Every row comes from one small tree of marks. The marks that hang from a mark follow it in brackets, in the order of their numbers. Every link used is in the known rows. Which tree was each row made from?
Known rows:
Z_828{Z_975{Z_772{Z_587{Z_7 Z_41}}}}: -0.182; -0.494; -0.323; 1.021; 0.270; 0.406; -0.214; 0.148; 2.389; 0.526; 1.728; 2.668; -0.509; 4.164; -0.800; 2.903; 0.621; 0.255; -0.409; -0.788; 1.176
Z_62{Z_793}: -1.826; -0.675; 0.398; -0.619; -1.163; 1.162; 1.722; -1.933; -1.042; 0.338; 4.010; -2.345; 0.651; -4.995; -0.009; 0.456; 0.376; -0.015; 3.959; 2.058; -2.996
Z_41{Z_144 Z_975}: -1.023; -1.109; -2.211; -1.211; 0.260; -1.201; 2.082; -1.902; -0.879; 0.027; -0.853; -6.458; 0.662; -3.418; -1.086; -1.104; -0.361; -0.717; 1.284; 1.107; -3.775
Z_41{Z_144 Z_975{Z_828}}: -2.436; -0.982; -0.243; -1.596; 0.232; -1.224; 0.819; -0.775; -1.079; -1.123; -1.563; -5.270; 0.704; -4.183; 1.259; -1.995; -0.072; -1.094; -0.376; 1.556; -4.037
Z_587{Z_7 Z_41{Z_144 Z_975} Z_793{Z_62}}: 1.212; 2.721; -1.474; 0.981; 0.350; -4.369; -1.111; 1.864; -1.977; 1.830; -5.191; -1.362; 0.079; -1.423; 0.466; -3.431; -1.540; 1.975; -0.896; -1.370; 1.933
Z_793{Z_62}: 2.096; 1.189; -2.491; -2.254; -0.580; 0.678; 0.120; -3.533; -0.878; 0.475; 0.573; -1.820; 0.762; -4.693; 0.296; 1.873; -1.786; -0.907; 4.324; 1.351; -1.184
Z_41{Z_144 Z_975{Z_772{Z_587} Z_828}}: -3.188; -3.749; 0.111; -1.268; 0.961; -0.721; 0.190; 0.456; -0.209; -2.187; -1.488; -3.301; -0.016; -0.850; 1.435; -1.739; 0.517; -1.820; -3.061; 0.902; -1.610
Z_828{Z_975{Z_772}}: -1.271; -2.176; -1.142; -1.814; -1.251; 0.915; 0.608; -3.430; 0.325; -0.199; 2.421; -3.614; 0.731; -2.867; -0.659; 4.354; -0.836; -1.779; 2.980; 0.113; -1.819
Z_772{Z_587{Z_7 Z_41 Z_793} Z_975}: 4.055; 4.557; 0.272; 2.737; 0.312; 0.966; 0.209; 2.126; 1.231; 2.181; 2.030; 5.850; -0.514; 4.233; -3.049; -0.626; 0.577; 3.292; 0.075; -0.531; 1.195
Z_828{Z_975{Z_772{Z_587{Z_793}}}}: 0.205; -1.310; -0.669; -0.310; -1.465; 1.121; 1.027; -0.786; 0.705; -0.018; 2.274; -0.495; 0.053; 1.143; -1.957; 2.033; -0.821; -0.607; 1.787; -0.373; 0.968
Z_144{Z_41{Z_975}}: 0.615; 0.718; -0.708; -1.149; -1.325; -0.651; 1.650; -1.783; -1.486; 0.040; -1.429; -4.690; 0.199; -4.551; -0.788; -0.535; -0.540; -1.154; 2.323; -1.516; -2.334
Z_975{Z_772{Z_587{Z_793}}}: 0.297; -1.495; 0.427; -0.143; -0.048; 1.710; -0.157; -0.721; -0.666; -0.267; 1.777; 0.570; -0.049; 0.312; 0.278; 1.364; 0.369; -0.075; 1.504; 0.972; 1.747
Z_975{Z_772{Z_587{Z_7 Z_793}} Z_828}: -1.452; -1.442; 2.853; 1.141; 1.437; 1.691; -1.865; 1.095; 0.618; -0.829; 0.114; 4.986; -0.216; 3.317; 3.606; 1.200; 1.699; 0.090; -1.737; 0.998; 1.858
Z_144{Z_41{Z_975{Z_772 Z_828}}}: -2.663; -1.939; 2.006; -1.938; -0.944; -1.037; -1.069; -0.498; -2.469; -1.788; -2.821; -4.362; 0.175; -5.396; 2.859; -0.359; 0.212; -2.396; -1.213; -1.550; -0.889
Z_828{Z_975{Z_772{Z_587{Z_41}}}}: -0.014; -0.673; -0.796; -0.441; -1.293; 0.385; 0.016; -0.588; 1.075; 0.148; 2.761; -0.278; -0.282; 0.810; -1.822; 2.018; -0.499; -0.354; 1.061; -0.352; 0.509
Z_772{Z_587{Z_793} Z_975{Z_828}}: 2.455; 2.966; 0.835; 0.282; -0.641; 2.194; 0.588; 0.617; 0.614; -0.017; 2.700; 3.109; 0.098; 0.048; -2.073; -1.012; -0.174; 0.918; 0.507; 1.062; -1.882
Z_772{Z_587 Z_975}: 3.626; 1.959; -2.063; -0.395; -0.195; 2.985; 2.425; -2.022; 1.971; 0.554; 4.157; 1.064; 0.125; 1.006; -4.195; 0.946; -0.152; 0.222; 2.315; 1.200; -3.017
Z_828{Z_975}: 0.367; 0.438; -2.029; -1.490; -1.716; 1.038; 2.087; -3.687; 1.070; 0.572; 3.146; -3.096; 0.863; -2.396; -2.134; 3.246; -1.144; -0.824; 4.573; 0.807; -3.671
Z_144{Z_41{Z_975{Z_772{Z_587} Z_828}}}: -1.545; -2.098; 1.474; -1.267; -0.555; -0.045; -0.318; 0.483; -0.727; -2.161; -2.066; -1.780; -0.563; -1.597; 1.873; -1.461; 0.440; -2.406; -2.271; -1.500; 0.055
Z_975{Z_772{Z_587{Z_7 Z_41 Z_793}} Z_828}: -1.296; 0.247; 3.767; 1.738; 1.045; 0.208; -3.183; 2.698; -0.219; -0.165; -0.213; 5.909; -0.489; 2.952; 3.500; -0.168; 1.573; 1.492; -2.665; 0.366; 3.387
Z_587{Z_7 Z_41{Z_975} Z_793{Z_62}}: 2.445; 4.073; -0.664; 0.960; -0.090; -2.972; -1.025; 0.830; -1.672; 2.040; -3.998; 0.630; 0.147; -1.050; 0.709; -1.667; -1.345; 1.482; 0.271; -1.905; 2.733

Write each row's tree:
1.748; 2.763; 0.643; 2.605; 0.673; -0.649; 0.668; 2.053; 0.281; 1.470; -1.091; 3.260; -0.549; 4.252; -0.885; -1.962; 0.782; 2.164; -0.784; -0.950; 2.161 -> Z_772{Z_587{Z_7 Z_41{Z_975} Z_793}}
-2.055; -3.779; -1.623; 0.416; 2.432; -0.411; 1.240; 0.247; 1.245; -0.698; -1.818; -1.557; -0.348; 3.390; 0.335; -0.289; 1.299; -0.788; -2.761; -0.068; -0.400 -> Z_41{Z_144 Z_975{Z_772{Z_587{Z_7}}}}
0.473; -1.109; 0.615; 0.026; -1.001; -0.775; 0.558; 0.964; -1.738; -0.436; -2.173; -2.380; -0.648; -0.766; -0.382; -1.595; -0.184; -0.794; -0.333; -2.710; 2.316 -> Z_144{Z_41{Z_975{Z_772{Z_587{Z_793}}}}}
2.101; 2.167; -0.206; -0.571; -0.190; 2.753; 1.190; -0.810; 1.856; -0.636; 3.537; 2.427; 0.162; 0.203; -2.106; 0.131; 0.156; -0.182; 0.604; 1.698; -3.626 -> Z_772{Z_587 Z_975{Z_828}}
4.278; 4.172; -0.760; -0.671; -1.212; 0.928; -0.222; 0.532; 0.192; 0.133; 0.515; 2.880; 0.132; -1.237; -1.713; -1.706; -1.989; 0.569; 0.551; 0.289; -0.095 -> Z_772{Z_587{Z_793{Z_62}} Z_975{Z_828}}
-4.307; -1.926; 1.837; 0.072; 1.782; -2.833; -2.416; 1.641; -1.353; -0.744; -3.912; -1.752; 0.015; -1.202; 3.661; -1.366; 1.308; -0.033; -4.363; -0.125; -0.344 -> Z_587{Z_7 Z_41{Z_144 Z_975{Z_772 Z_828}}}
1.054; 4.169; 1.292; 0.755; -0.126; -2.776; -2.311; 1.754; -1.774; 0.834; -4.706; 1.970; 0.214; -1.562; 2.873; -2.436; -1.097; 0.976; -1.491; -1.479; 2.148 -> Z_587{Z_7 Z_41{Z_975{Z_828}} Z_793{Z_62}}
-2.594; -2.301; -0.379; -1.160; 0.332; -2.735; -0.762; -0.246; -2.652; -0.033; -1.983; -6.261; 0.244; -3.852; 0.320; -1.226; 0.084; -0.247; -1.306; -0.207; -0.374 -> Z_587{Z_41{Z_144 Z_975{Z_772}}}
-0.263; -2.155; -1.629; -1.146; -0.878; 1.752; 1.481; -2.354; 1.928; -0.520; 3.142; -1.227; 0.003; 0.896; -1.885; 3.292; -0.448; -1.655; 1.866; 0.175; -0.892 -> Z_828{Z_975{Z_772{Z_587}}}
-1.957; -2.230; 1.119; 0.300; 2.051; 0.939; 0.085; 0.174; 1.429; -1.615; -1.305; 1.870; -0.223; 3.380; 2.789; 0.796; 1.818; -1.677; -3.360; -0.048; -0.006 -> Z_41{Z_975{Z_772{Z_587{Z_7}} Z_828}}
2.523; 4.170; 0.121; 0.905; -0.119; -1.442; -2.110; 0.393; -1.354; 2.178; -1.731; 2.922; 0.180; -1.408; 1.457; 0.060; -1.132; 2.134; 1.925; -0.443; 2.840 -> Z_587{Z_7 Z_41 Z_793{Z_62}}
0.988; 2.188; 0.149; 0.006; -0.257; -0.191; -0.408; 1.927; 0.582; -0.052; 1.990; 0.856; -0.251; -0.623; -2.319; -3.222; -0.012; 1.522; -1.327; 1.587; -2.739 -> Z_772{Z_587{Z_41{Z_144}} Z_975{Z_828}}
5.614; 4.265; -2.406; 1.162; 0.170; 1.183; 0.692; 0.383; 1.549; 1.557; 0.148; 4.609; -0.157; 2.804; -2.941; -0.010; -1.326; 1.449; 0.864; -0.692; 1.071 -> Z_772{Z_587{Z_7 Z_793{Z_62}} Z_975}
0.652; 2.542; 1.990; 0.902; -0.768; -0.872; -0.277; 2.279; -1.107; -0.124; -0.697; 1.152; -0.213; 0.168; 0.368; -3.530; -0.037; 1.075; -0.957; 0.020; 0.933 -> Z_772{Z_587{Z_41{Z_975{Z_828}} Z_793}}
0.106; -1.088; -0.225; 1.260; 0.037; 1.154; 0.655; 0.055; 2.120; 0.455; 1.431; 2.716; -0.215; 4.528; -0.809; 3.047; 0.142; 0.044; 0.433; -0.913; 1.493 -> Z_828{Z_975{Z_772{Z_587{Z_7 Z_793}}}}
-2.950; -3.884; -1.444; -1.781; 0.690; -1.278; 0.672; -1.758; -1.763; -0.757; -1.875; -7.084; 0.543; -3.778; 0.209; 0.005; -0.021; -1.443; -0.252; 0.380; -2.014 -> Z_41{Z_144 Z_975{Z_772}}
-1.621; -1.345; 2.199; 1.174; 1.543; 0.440; -0.655; 1.501; 0.254; -1.068; -2.268; 2.928; -0.235; 3.359; 2.851; -0.315; 1.415; -0.417; -3.475; -0.647; 1.785 -> Z_41{Z_975{Z_772{Z_587{Z_7 Z_793}} Z_828}}
0.824; 2.772; 1.707; 1.760; 0.203; -0.181; -1.298; 0.492; -0.986; 2.077; 0.536; 3.037; 0.270; 0.180; 1.112; 0.741; 0.786; 2.577; 1.825; 0.599; 1.198 -> Z_587{Z_7 Z_41 Z_793}
-1.417; -1.873; -1.319; -0.548; -0.791; -1.190; -0.171; 0.615; 0.635; -0.050; 1.478; -2.993; -0.340; 0.216; -2.259; 0.056; -0.700; 0.057; -0.148; 0.186; -0.294 -> Z_828{Z_975{Z_772{Z_587{Z_41{Z_144}}}}}
-4.047; -2.188; 1.480; -1.307; 0.501; -2.766; -2.142; 0.884; -2.776; -1.090; -2.739; -4.916; 0.323; -4.679; 2.683; -2.199; 0.343; -0.629; -2.799; 0.086; -0.876 -> Z_587{Z_41{Z_144 Z_975{Z_772 Z_828}}}
-1.191; -1.632; 2.503; -0.417; 0.040; 1.494; -1.519; 0.292; -0.763; -1.226; 1.096; 1.766; 0.017; -0.301; 2.411; 0.316; 0.671; -0.415; -0.311; 1.379; 1.182 -> Z_975{Z_772{Z_587{Z_793}} Z_828}
0.231; 0.532; 0.701; 1.975; -0.256; -0.256; -0.914; 1.582; 1.167; 1.137; 0.913; 3.556; -0.543; 4.331; -0.775; 1.539; 0.141; 1.430; -0.327; -1.548; 3.132 -> Z_828{Z_975{Z_772{Z_587{Z_7 Z_41 Z_793}}}}
-0.022; -1.598; 0.857; 1.420; 1.485; 1.854; -0.451; 0.076; 0.641; 0.175; 0.712; 4.024; -0.271; 3.858; 1.400; 2.021; 1.385; 0.503; -0.001; 0.463; 2.179 -> Z_975{Z_772{Z_587{Z_7 Z_793}}}
-0.377; -2.103; -1.430; 0.319; 0.510; 1.769; 1.276; -1.303; 3.288; -0.125; 2.038; 2.025; -0.149; 4.367; -0.960; 4.076; 0.486; -1.067; 0.390; -0.278; -0.385 -> Z_828{Z_975{Z_772{Z_587{Z_7}}}}
1.743; 0.849; 0.018; 1.849; 0.982; 2.101; 0.909; 0.061; 1.418; 0.999; 1.514; 4.765; -0.183; 4.261; -0.026; 0.926; 0.987; 1.331; 1.833; 1.121; 0.622 -> Z_772{Z_587{Z_7 Z_793}}
0.107; 1.650; 1.150; 0.029; -0.223; -0.230; 0.299; 0.640; 0.010; -0.634; 0.019; 0.327; -0.213; -0.104; 0.579; -2.526; 0.363; -0.048; -1.048; 0.637; -0.889 -> Z_772{Z_587{Z_41{Z_975{Z_828}}}}
1.912; 0.014; -2.282; -1.020; -1.887; -0.120; 0.108; -0.924; 0.290; 0.059; 0.219; -0.895; -0.011; -0.299; -1.504; 1.432; -2.642; -1.024; 1.760; -1.236; 2.553 -> Z_828{Z_975{Z_772{Z_587{Z_793{Z_62}}}}}
-1.588; -3.721; -1.897; -1.023; 1.016; -0.347; 1.465; -0.503; -0.184; -1.101; -0.993; -4.693; -0.112; -0.115; -0.764; -1.029; 0.223; -1.280; -1.385; 0.581; -1.032 -> Z_41{Z_144 Z_975{Z_772{Z_587}}}
